Each row was made from one walk, in order. Every step used is in the known rows, and no mark comes twice. Write each row's walk.
Known rows
m d u: [-13.0 -10.4 -16.7  21.5 -34.5 -22.4 -27.3  14.7 -24.4   1.8   0.9 -19.8
  29.8 -28.5 -20.0  -9.9  18.2  -3.7  -5.6  19.6 -31.4   4.2]
l n: [ 14.7   2.7  -3.0  15.6 -13.2   8.6  -5.1   1.9 -31.8 -12.8  24.7 -22.9
  21.9  -6.2 -15.3 -31.5  28.2  15.5 -14.0  21.2 -21.9 -12.4]
u d n: [ 12.6 -25.7  -8.6  24.9 -31.1   1.1   1.0  17.1 -32.2 -11.4  15.5 -15.4
  17.6 -21.2   1.4   8.9  17.2  12.8 -13.4  13.9 -16.5   1.5]
w n h u: [  0.3 -11.3  24.5   9.9 -26.3  -5.5 -10.3   2.2 -27.4 -10.1  -9.6  -8.2
   2.3  -7.0 -35.5  -7.7  34.0  13.2  13.9  38.2 -23.7  10.6]
l u d n: [ 15.0 -36.4  -3.3  33.1  -8.4  -6.4  11.8  24.2 -29.7 -18.6  37.5 -16.8
   5.3 -22.4  -6.0   9.2  39.4  -3.2 -22.7  20.3  -7.1 -16.6]
w n d u h: [ 14.3 -18.7  -2.5   4.2 -43.2 -14.8   3.0  21.2 -49.8  -6.6  -8.7   0.4
  25.3 -13.6 -21.8   7.8  24.1   8.2  23.2   4.8 -19.0   8.4]
m d u h n e: [  4.1 -30.1   1.0  -7.8 -40.5 -33.6 -55.5  13.7 -33.6   0.7   0.1 -23.7
  12.5 -19.0 -19.0  14.8   5.7 -23.5  -0.6  20.9 -11.5 -19.1]
w n l u h b: [ 22.2 -10.7  17.8  11.1  -0.1 -42.6   5.1  17.2 -39.7 -15.0  16.9 -17.6
  -8.6   5.3 -23.2  -9.4  38.0  -7.0   4.2  25.1  25.7  -0.7]
h n l u d m: [ 29.8 -37.0  25.5  35.2  13.5 -24.7 -21.3  17.6 -16.0 -28.8  50.3 -27.2
  -0.1 -16.3  -9.6  -1.2  25.3 -33.0  -4.4  12.9   9.1 -31.7]
l n e: [ 14.7  -9.9   9.1  -1.3 -20.9  -6.1 -21.0   0.0 -33.3  -2.3  11.7 -17.5
   1.8  -1.1 -13.1 -19.0  38.5  11.4 -12.9  25.5 -26.0 -27.4]
w n h b: [ -7.2   3.8  17.1   7.5 -35.3 -21.9   0.4  26.4 -32.3  -0.3 -13.0 -12.7
  -2.2   5.5 -19.9 -11.0  35.4  18.4   7.3  44.2  -3.2  16.9]
w n d u: [  4.0 -13.5  -2.3   3.3 -42.0 -14.0  -1.3  16.5 -41.0   4.7  -9.1 -12.3
  28.0 -21.1 -28.1  10.2  35.2  13.6  17.1  13.9 -36.8   0.9]
l n d: [ 13.6   6.9   0.4  -5.7 -11.8  -2.0  -2.9   6.8 -47.1  -5.7  14.3 -13.7
  32.2  -5.9 -20.3 -26.8  43.0   9.9  -9.0  29.5 -29.1 -15.1]
u h n: [ 23.1 -13.3   2.6   7.2 -19.6 -12.4 -23.1   6.6 -31.6 -12.9  27.4 -25.1
  25.4   3.9 -25.0 -16.6   1.8  -5.5  -1.6  14.3  -4.5  -5.9]
w n e: [ 11.4 -16.9  17.9  -0.6 -38.3 -18.1 -12.4   4.6 -27.7  11.6 -23.0 -18.1
   1.9  -1.4 -18.6   2.9  29.0  27.0   8.7  20.2 -27.5  -3.9]
m d n l u: [ -5.4 -32.1  -9.2   6.2  -1.7 -32.2 -30.1  -8.9 -24.9  -0.3   0.9 -29.1
  16.5 -21.6 -18.8   7.7  42.6  -8.5 -13.3  12.6 -16.5 -14.9]
m d: [ -7.6   3.1  -2.3  10.8 -20.9 -23.1 -20.4   7.9 -26.6   5.6 -10.2 -21.5
  35.6 -15.4 -19.1 -22.8  13.6   7.8 -11.9  29.1 -22.5   9.9]
n d u h: [  8.0 -20.2 -14.3   6.1 -36.0 -26.2 -11.8  19.0 -46.1  -9.7  16.4  10.5
  23.3  -8.6 -22.4  -9.7  32.9 -13.2  14.6   7.8 -21.9   2.6]
w n h u d: [ 10.5 -14.5  36.2  17.7 -24.3  -4.4   6.2  18.8 -41.2 -19.7  -3.7  -3.9
  -4.4 -12.7 -17.7  -3.2  17.8   8.5  10.0  50.9  -8.3  16.8]
d m: [  4.5 -14.4  -0.8  41.3 -21.8  -6.9 -15.5  15.2  -1.3 -11.9  17.4  -5.2
  22.8 -12.6 -14.2 -16.5  32.8   6.9   3.8  -4.6 -21.7  -2.9]
u h: [ 15.3 -12.2  -4.1  19.0 -22.6 -17.1  -6.8   9.3 -30.3 -12.5  15.5  -2.0
  18.0   5.4 -16.3 -29.4  14.5   4.9   3.1   8.4  -7.6  11.9]
l u: [  7.6 -18.8   1.5  26.7   0.2 -22.4  -1.4  14.1 -20.7 -10.3  36.3 -16.4
  10.0  -4.0 -32.2 -27.0  47.9  -5.6 -13.3  23.5 -16.5 -15.6]
w n: [ 10.7  -5.3   5.9  15.9 -29.0  -4.5   3.9   6.9 -28.6   1.5  -9.5 -24.3
  22.0  -7.0 -21.2 -10.0  18.1  30.3   6.0  15.7 -23.6   9.7]

Write each row's walk
[-21.9 -19.1  -1.3   2.7 -27.9  -8.6 -38.8  -1.9 -21.5  -6.7 -14.8  -9.9
  19.2 -28.2 -25.9  12.9  37.7  -1.4  -8.1  36.1 -27.9   5.0] -> m d n h u
[ 23.5 -16.2   8.4   6.0 -18.5 -12.2 -26.8  21.7 -23.2 -16.1  18.1  -4.6
  36.6  -8.4 -20.8   2.2  23.0 -14.3  10.2   2.9  -5.7 -13.7] -> u h n d m
[-11.3 -12.6 -19.4   9.4 -31.4  -7.9 -24.1   2.2 -22.4   5.0 -15.6 -27.0
  38.5 -27.4 -12.8  10.7  21.3  16.3 -17.0  13.7 -28.1   3.8] -> m d n
[ 26.6 -28.3  13.4  13.4   5.2 -19.2 -16.8  28.5 -22.6 -25.1  40.9  -6.8
  25.6 -10.6 -28.9   1.7  45.0 -29.1   0.2   9.3   2.3 -32.0] -> l u h n d m
[ 18.2 -45.4 -10.1  15.3  -3.6 -26.3 -15.5  -8.0 -28.7 -20.0  28.4  -9.5
  -0.8  -0.9 -15.5   1.8  43.2 -11.4   1.4  -7.8  -1.6 -15.1] -> d n l u h
[-11.6 -31.0 -12.2  11.5 -39.4  -5.7 -20.2   1.7 -19.3  -5.2  -2.4  -4.5
   6.7  -2.0 -12.1   1.7  39.3  13.7   4.0  10.9 -29.4   2.2] -> d n h
[ -7.5   1.9 -14.0  18.3 -35.7 -35.9 -20.6  37.0 -34.7  -6.3  10.8  -9.2
  22.4 -24.0 -15.6  -7.7  18.7 -17.0  -9.1  28.4   6.8  12.7] -> m d u h b
[  0.8  -5.6   5.6   8.6 -19.2   1.5  -9.1   4.0 -33.3 -16.5  12.3  -9.2
   4.4   7.2 -10.1 -35.7  34.3   9.6  -1.9  30.3 -20.7  -7.7] -> l n h
[ 10.1   0.1  10.2  -6.6 -28.1 -13.7   6.1  10.7 -42.6   8.6 -21.7 -14.9
  33.0  -7.9 -27.9  -4.6  32.2  23.9  10.8  23.8 -31.2   6.8] -> w n d
[ 13.1  -4.8  26.1  17.4  -7.8   8.6  -2.1  14.2 -44.0 -34.0  30.5  -2.8
  -4.1 -13.8 -11.3 -24.9  27.1  -7.4  -9.4  55.0  -7.0  -6.1] -> l n h u d
[  5.1 -16.4  25.3  20.8 -16.7 -15.3 -10.5  16.9 -34.7 -22.2  19.0   7.0
  -4.2  -9.4 -18.2 -21.2  26.8 -14.8   1.3  50.7 -10.2  10.4] -> n h u d
[ 18.9 -21.7  12.7  34.2   3.9 -21.0  13.7  29.8 -33.7 -20.2  42.9 -11.6
   2.8 -11.1 -13.3 -24.1  32.1 -11.9 -16.9  36.6  -2.4  -9.2] -> l u d
[ 17.2 -38.6   0.6   0.5 -41.6 -27.0 -47.3  10.8 -29.3  -6.1  24.5 -16.1
  -1.2  -5.8 -22.3   8.9  18.5 -21.2   7.5   9.2 -15.1 -26.3] -> d u h n e
[  8.6 -41.5 -11.1  15.7  -1.4 -25.3 -21.2 -10.1 -21.1  -8.5  26.4 -22.6
   2.9  -9.1 -22.3   3.7  54.5  -6.9  -6.0   0.5 -20.4 -22.5] -> d n l u
[  8.6 -25.3 -16.7  29.3 -36.5 -16.1 -14.1  15.7 -30.3 -18.0  26.7  -0.5
  12.6  -8.6 -16.4 -16.2  19.5  -6.4  10.6  -0.9 -15.7   3.2] -> d u h
[  4.2 -28.8 -16.4   9.5 -26.2 -18.2 -31.9 -19.0 -22.0   0.5   3.5 -20.4
  13.7  -5.6 -14.3   3.8  33.0   9.5   4.3  -6.3 -30.3  -3.1] -> d n l
[ -1.2 -28.9   7.6  23.4 -12.5 -22.9   6.2  43.6 -34.0 -21.2  33.8  -4.0
 -16.5 -11.2  -4.5   9.4  57.9 -17.1 -21.1  48.1  14.5  -8.4] -> l u d n h b
[ 14.6 -26.9  -9.3  13.1  -4.3 -37.6 -14.6  11.3 -31.4 -17.7  37.2 -11.7
  -5.6  -2.5 -17.4   6.1  54.7 -19.1  -9.9   9.4  18.2 -14.7] -> d n l u h b
[ 26.9 -26.9   7.8  14.1   3.2 -19.7 -13.7  14.4 -29.7 -22.0  49.0 -26.8
  14.2   0.5 -32.7 -16.3  23.5 -22.2 -11.2  20.5   5.4 -24.3] -> l u h n
[ -9.1 -20.3 -14.9   0.5 -24.3 -25.0 -39.5 -16.6 -26.5   8.4 -21.8 -27.4
  26.3 -19.2 -10.5   7.5  20.8   7.0  -4.5   6.0 -26.0   4.1] -> m d n l
[  5.1  -7.0 -14.7  26.4 -36.0 -27.7 -12.8  33.7 -32.6 -15.4  36.9  -0.8
   7.3 -10.1 -19.4 -12.2  30.5 -13.4  -1.3  16.4   3.5   5.6] -> d u h b
[ 24.6 -19.9   5.4  -1.7 -13.8 -30.0 -39.1 -11.3 -35.7 -11.3  20.5 -26.9
  13.9  10.5 -22.1 -16.9   1.5 -15.0  11.1   7.0  -3.3  -6.8] -> u h n l
[ -4.9 -15.4 -15.7  21.0 -36.1 -23.8 -21.9  18.0 -32.9  -9.8   2.1  -7.1
  28.0 -21.0 -12.4 -10.9   6.6  -7.8   1.1  10.6 -11.3  12.6] -> m d u h
[  6.6 -23.4  -6.9   1.0 -25.6 -37.2 -53.8  -1.8 -38.4  -8.1   7.3 -31.9
  23.4 -16.7 -18.7  -0.1  -6.4 -27.7   9.2   8.2  -6.7  -4.4] -> m d u h n l
[ 16.4 -23.3   0.7  25.9 -20.2   4.5  -8.8  10.8 -31.0 -19.4  27.0 -11.2
  16.4 -35.6 -16.3  16.1  28.4   0.7 -16.3  26.1 -18.8  -1.9] -> h u d n
[  3.3 -18.0  -9.6   9.1 -33.2 -19.4 -38.0  15.2 -34.5  -8.8  14.2 -29.5
  33.8 -24.1 -21.1   2.6  -5.2 -20.1  -3.8  15.4  -8.0  -5.3] -> m d u h n
[  8.3  -6.3 -13.0   3.7 -26.4  -2.6  -9.6  11.7 -46.1  -9.3  25.7 -11.0
  27.2 -20.6 -22.7 -11.7  46.3  -1.7  -3.9  18.6 -35.8 -21.8] -> l n d u
[ 15.0   1.5   4.2  14.5 -11.7   7.3  -7.2  15.1 -23.9 -15.5  16.8  -4.1
  34.0 -17.3 -13.0 -13.5  49.9   8.4  -3.0   9.6 -23.9 -21.1] -> l n d m
[  5.1  -3.4 -11.0   4.9 -35.0 -37.1 -11.4  36.6 -47.2  -7.0  25.8   9.2
  17.0 -10.4 -25.2  -5.8  44.8 -19.9   3.6  25.6  -1.5   3.4] -> n d u h b
